Every row comes from one small tree of marks. The marks that hang from a mark follow it in brackets, in alphabetical order. Every link used is in the known rows. Which tree was each row made from?
Known rows
sumek[gugi[nupu sava zugal] patufa[pimu]]: [-2.31  2.04 -2.78 -0.89  0.24 -0.33  4.77  2.06 -0.78  1.07  3.22  0.82
  0.89 -0.93  4.69  2.36  3.64  1.72 -0.93  2.18 -1.86  2.27 -0.87 -1.71
 -1.83  1.12]
nupu[gugi[pimu[fateb] sava zugal]]: [-2.16 -0.10  1.19  2.44  3.57 -1.72  2.14  0.80 -0.19  3.45  1.97 -2.24
  3.37  1.29  3.27 -1.54  1.77  0.49  2.15 -2.65 -1.08  0.61 -2.07 -3.22
 -1.66 -1.08]
vuro[vomiret[gugi[nupu pimu zugal]]]: [-0.43  1.05 -0.64  1.71  1.59 -3.31  4.83  1.42  0.72  1.48 -2.47 -1.26
  1.44  1.77  1.60 -0.10  1.53  2.51  0.57 -0.36 -1.25  0.67 -0.22  0.07
  0.94 -0.62]
zugal[fateb[mekali pimu] gugi[nupu sava]]: [ 2.86  0.84 -1.82  0.57  1.93 -2.23  2.21 -0.90 -0.52  2.17  1.17 -2.20
  3.94 -3.61  3.06 -3.51  0.64  3.03  0.55 -2.45  1.58  0.56 -0.87  2.16
 -3.91  1.33]
gugi[pimu zugal[fateb]]: [-1.27  1.66 -0.04  2.23  2.38 -1.54  2.02  2.01  0.07  2.26  1.26 -1.75
  1.09  1.23  2.16 -1.36  1.90  2.06  0.90 -3.16 -0.94 -1.62  0.10 -0.82
 -0.02  1.19]
sumek[gugi[zugal] patufa[pimu]]: [-2.89  0.10 -2.62 -2.28 -0.34 -0.62  3.94  2.30 -0.03 -0.72  2.12  1.02
 -1.43 -0.24  3.26  2.20  2.03  0.32 -1.48  2.33 -1.97  0.36 -0.76 -2.55
 -0.67  1.23]
nupu[gugi[pimu sava zugal]]: [-2.99  1.15  0.53  1.53  2.21 -0.62  2.36  1.26 -0.69  3.59  2.11 -0.63
  3.21  0.81  3.84 -2.17  1.11  0.94  1.39 -0.64 -1.16  0.34 -1.41 -2.35
 -1.19 -0.68]
sumek[gugi[sava]]: [-0.96  0.31 -0.11  0.66  0.21 -0.04  0.31 -0.15  0.21 -0.41  1.36 -0.30
 -1.53 -0.92  2.12 -0.12  1.71  0.15  0.91  1.31 -0.11  0.75 -0.61 -0.82
 -2.10  0.70]
pimu[fateb[mekali zugal[gugi]]]: [ 1.57 -2.11  0.57  1.45  1.65 -2.71  3.79  0.32 -0.33 -1.77 -0.30 -1.71
  0.58  0.46  1.59 -1.21 -1.09 -2.01  1.81 -2.70  0.24  0.07 -2.01 -0.36
 -3.37  1.17]
vomiret[gugi[nupu pimu]]: [ 1.20  0.53 -1.29  0.26  0.63 -1.92  0.70  1.14  0.90  0.93 -1.70 -0.82
 -0.46  0.65  0.02  0.57  2.29  3.78 -0.34 -0.45 -0.90 -0.48 -0.09 -0.40
  0.32 -0.78]
pimu[fateb[mekali zugal]]: [ 1.44 -1.48  0.54  2.87  1.16 -1.56  4.00  1.02 -0.65 -2.25 -0.26 -0.99
  0.50  0.46  1.46 -0.09 -0.55 -2.02  1.87 -2.32  0.11 -0.07 -1.16 -0.87
 -2.36  0.66]
sumek[gugi[nupu sava]]: [ 0.05  1.00 -1.27  0.60  0.41 -0.56  1.18 -0.62 -0.13  0.55  1.60 -0.70
 -0.13 -0.92  2.04  0.57  2.15  1.87  0.58  1.20 -0.26  2.10 -0.31  0.00
 -2.02  1.44]
sumek[gugi[sava zugal]]: [-2.70  1.23 -0.01  1.53  1.19  0.07  2.79  0.78 -0.40  0.58  2.38 -0.31
 -0.69 -0.11  3.95  0.31  2.07 -0.85  1.66  0.46 -0.60  1.37 -0.83 -1.55
 -2.79  1.08]
sumek[gugi[zugal[fateb]] patufa]: [-1.41 -0.09 -2.58 -1.26  0.98 -2.17  1.66  0.69  1.03  0.08  0.36 -0.70
 -1.30 -0.75  2.69  0.66  2.73  0.01  0.00  0.57 -2.02  0.65 -0.80 -1.10
 -1.41  2.32]
patufa[sumek[gugi[pimu[fateb]]]]: [ 1.19 -1.29 -0.34  1.08 -0.11 -2.58  1.59  2.09  1.42 -1.71  0.07 -2.26
 -2.18 -0.26  1.24  0.97  1.42  0.54  0.90  0.43  0.19 -1.47 -0.13 -1.33
 -0.55 -1.35]
sumek[gugi[nupu zugal[fateb]] patufa]: [-0.61  0.68 -3.60 -1.31  1.33 -2.52  2.33  0.43  0.59  1.16  0.60 -0.89
  0.00 -0.90  2.56  1.42  3.21  1.64 -0.17  0.44 -2.14  1.82 -0.29 -0.44
 -1.27  2.95]
patufa[pimu[fateb[mekali]]]: [ 0.71 -1.67 -0.25  1.41  0.13 -0.83  2.84  0.65 -0.98 -0.89  1.51 -0.73
 -0.23 -0.97  0.02  0.47 -0.31 -0.99 -0.44 -1.66  0.64 -1.04 -1.25 -0.42
 -0.74 -0.04]
vomiret[gugi[sava zugal[fateb]]]: [-1.58  1.18 -0.17  2.14  2.50 -1.01  2.00  0.35  0.50  2.10  0.05 -1.10
 -0.31 -0.13  2.16 -0.40  3.55 -0.83  1.82 -1.66 -0.68 -0.64 -0.79 -0.68
 -2.73 -0.77]
gugi[nupu zugal[fateb]]: [-0.40  1.94 -1.36  1.49  2.56 -1.73  2.69  0.22 -0.77  3.04  1.72 -1.24
  2.34  0.34  1.38  0.16  1.94  1.00  0.69 -2.16 -0.70  0.79  0.32  1.15
 -0.89  2.30]
nupu[gugi[zugal]]: [-2.79 -0.71 -0.26 -0.59  1.94 -0.91  2.01 -0.09 -0.61  2.22  1.09  0.01
  2.12  0.78  1.86 -1.00 -0.49 -1.57  0.78  0.47 -1.15  0.62 -1.10 -1.44
 -1.05  0.41]
patufa[sumek[gugi[nupu sava]]]: [ 0.92  1.00 -1.19  0.79 -0.78 -0.96  2.64  1.08  0.13 -0.23  1.27 -0.69
 -0.49 -1.80  2.33  1.33  1.78  0.19  0.76  2.88  0.54  1.04  0.35  0.33
 -1.87 -0.76]
vuro[vomiret[gugi]]: [ 0.10 -0.93 -0.18  0.25  0.41 -2.23  2.15 -0.59  1.43 -0.54 -3.66 -0.51
 -0.75  0.38 -0.53 -0.44  0.37 -0.47  0.38  1.17 -0.26  0.03 -0.35  0.73
  0.73 -1.21]
vomiret[gugi[sava zugal]]: [-1.90  1.10  0.60  1.69  1.80 -0.10  2.80  1.10  0.06  1.34 -0.33  0.04
 -0.22  0.41  2.64  0.34  2.58 -1.21  1.78 -0.54 -0.71  0.34 -0.90 -1.58
 -2.33 -1.77]

Write each row's tree
[-0.90  0.30  1.25  3.70  3.03 -3.11  4.09  1.15  1.33  1.37 -1.89 -2.32
  1.14  1.58  2.35 -0.62  2.56  0.52  2.36 -2.32 -0.76  0.25 -1.35 -1.56
 -0.63 -2.45] : vuro[vomiret[gugi[pimu[fateb] sava zugal]]]
[ 0.74 -0.90  0.23  0.85 -0.21 -1.32  3.09  2.07 -0.04 -0.78  1.95 -1.21
 -0.19 -0.58  0.00  2.39  0.82 -1.38 -0.60  0.39  0.92 -1.96  0.00 -0.66
  0.02 -2.66] : patufa[pimu[fateb] sumek]
[ 2.03  0.13 -0.29  1.81  1.99 -2.42  0.54  0.76  0.44  1.22  0.17 -2.42
  1.88  1.25  0.01  0.87  1.70  4.10  0.44 -3.45 -0.23  0.52 -0.28 -0.65
  0.61 -0.14] : gugi[nupu pimu[fateb]]
[ 1.88  0.30 -0.17  3.91  1.92 -2.64  4.37  1.73  0.05 -0.03 -1.17 -1.62
  1.11  0.36  2.76 -0.05  2.93  2.16  1.96 -2.70 -0.52  0.00 -1.34 -1.32
 -2.75 -1.14] : vomiret[gugi[nupu pimu[fateb[mekali zugal]] sava]]
[ 2.54  1.24 -1.24  1.53  1.37 -3.34  1.45 -0.68 -0.35  2.97  1.01 -2.67
  1.93 -2.18  2.14 -4.17  1.25  3.84  0.80 -3.03  0.55  0.07 -1.37  2.21
 -3.02  1.90] : zugal[fateb[mekali] gugi[nupu pimu sava]]
[ 0.27  0.48 -1.57  0.02  0.00 -1.88  0.77  1.01  0.41  0.12  0.55 -1.23
 -0.72  0.41  1.23  0.27  1.69  4.16 -0.40  0.24 -0.84  0.37 -0.11 -0.46
 -0.13  1.96] : sumek[gugi[nupu pimu]]
[ 0.95 -0.06 -0.28 -0.79  1.73 -3.14 -1.18 -0.06  1.16  2.20  0.53 -2.92
  0.25  0.19  0.08 -3.10  0.91  3.09  0.01 -2.63 -0.13 -1.72 -0.73  0.78
 -0.74  1.45] : zugal[fateb gugi[pimu]]
[ 0.67  1.90 -1.64  3.07  1.73 -2.53  4.39  1.70 -1.23  2.63  1.06 -1.84
  2.30 -0.34  2.61 -1.74  1.56  3.09  0.85 -3.35 -0.67 -0.21 -0.20  0.70
 -0.92  2.62] : gugi[nupu pimu zugal[fateb[mekali]]]
[-1.53  1.30  0.83  2.84  1.63 -2.24  4.36  1.54  0.88  1.47 -1.84 -1.10
  1.01  1.25  3.00 -1.35  2.12  0.93  1.71 -0.46 -0.85  0.17 -0.73 -0.88
 -0.19 -1.92] : vuro[vomiret[gugi[pimu sava zugal]]]
[ 1.52  0.16  0.10  2.95  2.24 -3.60  2.38 -0.14  1.55  1.46 -2.67 -2.57
  1.92  0.74  0.61 -0.26  2.63  2.96  1.27 -1.84 -0.31  0.96 -0.87 -0.10
  0.19 -2.12] : vuro[vomiret[gugi[nupu pimu[fateb] sava]]]
[ 2.07 -0.59  0.29  2.26  2.06 -2.60  4.41  0.15 -0.86 -0.11  0.74 -1.87
  2.37 -0.11  2.82 -0.99  0.06 -0.86  2.22 -2.83  0.38  1.73 -1.97  0.00
 -4.43  1.08] : pimu[fateb[mekali zugal[gugi[nupu sava]]]]
[ 0.94  1.46 -0.59  1.39  1.07 -1.23  0.96  1.02  0.46  1.81 -0.99 -0.76
  0.52  0.20  1.48  0.03  3.27  3.76  0.49 -0.74 -0.51  0.23 -0.43 -0.93
 -0.89 -1.69] : vomiret[gugi[nupu pimu sava]]
[ 0.96  0.54  0.02  0.88  0.64 -0.28  5.73  2.49 -1.05 -1.43  0.93 -0.12
  3.86 -1.90  5.67 -2.83 -0.92  0.14  1.25 -0.64  1.11  0.10 -1.06 -0.60
 -4.73  0.30] : fateb[mekali pimu zugal[gugi[sava]]]
[ 0.33  0.99 -2.80 -1.21 -0.26 -0.96  0.92 -0.28  0.58  0.14  0.24  0.14
  0.25 -1.73  2.75  1.40  3.03  2.29 -0.34  2.17 -1.41  2.98 -0.64 -0.67
 -1.60  0.78] : sumek[gugi[nupu sava] patufa]
[ 0.81 -1.05 -1.40  0.07 -0.03 -2.33  3.70  1.76  0.11 -1.32  2.37 -1.43
 -1.09 -0.92  0.53  3.39  1.78  0.13 -0.78  1.54  0.35 -0.58  0.05 -0.36
 -0.92 -0.66] : patufa[pimu[fateb] sumek[gugi[nupu]]]
[ 1.27  0.60 -2.76  1.34  0.51 -2.15  6.09  2.37 -0.35 -0.55  1.08 -1.36
  0.77 -3.10  4.03  0.00  1.02  0.01  0.72  0.90  0.73 -0.39  0.50  0.81
 -2.63  1.03] : patufa[sumek[gugi[nupu zugal[fateb[mekali pimu]]]]]
[-1.10  3.72  0.20  3.12  2.00 -0.46  3.88  2.30 -1.17  3.54  2.45 -0.87
  3.72  0.94  4.21 -0.16  2.85  3.65  1.31 -2.14 -0.80  1.66 -0.12 -1.18
 -0.91 -0.01] : gugi[nupu pimu sava zugal]
[-1.25  0.35 -2.46 -0.53  1.13 -2.62  1.67  2.07  1.24  0.46  0.30 -1.24
 -1.03 -0.06  3.27 -0.03  3.41  2.50 -0.14 -0.58 -2.21 -0.32 -0.57 -2.18
 -0.41  1.97] : sumek[gugi[pimu zugal[fateb]] patufa]
[ 1.24  0.66 -0.73 -1.36  0.83 -2.53  0.18  0.31  0.30  1.85  0.44 -1.80
  1.65  0.67  0.71 -1.32  0.33  4.34 -0.41 -1.26 -0.37  0.63 -0.65  0.81
 -0.45  0.90] : zugal[gugi[nupu pimu]]
[ 1.25 -0.43 -0.51 -0.18  0.45 -0.85  5.56  2.36 -0.82 -2.18  0.09 -0.21
  3.03 -1.36  4.42 -2.46 -1.88  0.23  0.40 -0.42  0.89 -0.48 -0.77 -0.27
 -3.57  1.25] : fateb[mekali pimu zugal[gugi]]
[-0.77  2.28 -0.17  2.38  2.21 -1.27  3.37  2.16 -0.08  2.74  0.02 -0.94
  1.40  1.05  3.10  0.43  3.83  2.91  1.40 -1.52 -1.20  0.58 -0.64 -1.59
 -1.51 -1.24] : vomiret[gugi[nupu pimu sava zugal]]
[ 1.12 -1.56 -1.89 -0.62 -0.58 -1.16  2.39  0.66 -0.11 -1.20  0.04  0.04
 -0.02 -1.74  0.83  1.20  0.65 -0.29 -1.38 -0.52 -0.46 -0.07 -1.35 -1.17
 -0.30 -0.57] : sumek[patufa[pimu[fateb[mekali]]]]
[-0.83 -0.82 -1.65 -0.78  0.34 -0.89  1.27  0.73  0.80 -0.79  1.97 -0.52
 -1.08 -1.16  2.25  2.07  3.24  0.58 -0.78  0.89 -0.82  0.76 -1.37 -2.53
 -1.41 -0.51] : sumek[gugi[sava] patufa[pimu[fateb]]]
[ 0.47  1.00 -2.21  0.56  0.93 -2.03  4.78  2.46  0.28  0.28  1.69 -1.54
  0.94 -1.81  3.32  1.02  2.05  0.78  0.48  0.94  0.21 -0.44  0.99  0.11
 -1.76  0.55] : patufa[sumek[gugi[nupu zugal[fateb[pimu]]]]]
[ 0.75  1.37 -0.13 -0.73  1.28 -1.16  0.35 -1.14 -0.18  2.40  1.42 -1.17
  2.33 -0.68  1.52 -1.02  0.83  1.82  0.39 -0.55  0.28  2.11 -1.11  1.27
 -2.59  0.42] : zugal[gugi[nupu sava]]
[ 1.53  0.31 -0.03  2.40  2.41 -2.24  0.71  0.66  1.12  1.70 -0.96 -2.23
  0.63  0.69  0.89  0.82  3.87  3.31  1.32 -2.82 -0.28  0.27 -1.02 -1.56
 -1.35 -2.30] : vomiret[gugi[nupu pimu[fateb] sava]]
[ 2.64  0.22 -0.03  1.72  1.81 -2.98  1.68 -0.35 -0.20  2.08  0.64 -3.00
  2.39 -0.65  2.08 -2.09  0.82  3.19  1.46 -3.49  0.68  1.28 -2.11  0.47
 -2.81  0.14] : zugal[gugi[nupu pimu[fateb[mekali]] sava]]
[ 1.36  1.44 -0.20  2.07  0.51 -2.05  5.30  1.90 -1.42  0.31  1.03 -0.62
  2.92 -0.38  4.54 -2.54 -0.19  2.12  1.33 -1.29  0.06  0.81 -1.47  0.30
 -3.52  1.79] : fateb[mekali zugal[gugi[nupu pimu sava]]]
[ 0.47  1.83  0.01 -0.21  1.95 -0.43  4.47  2.09 -0.69  0.46  1.89 -0.43
  5.41 -0.25  4.78 -0.72  1.07  2.60  0.55 -0.41  0.41  1.26 -0.01 -0.93
 -3.47  0.23] : fateb[pimu zugal[gugi[nupu sava]]]
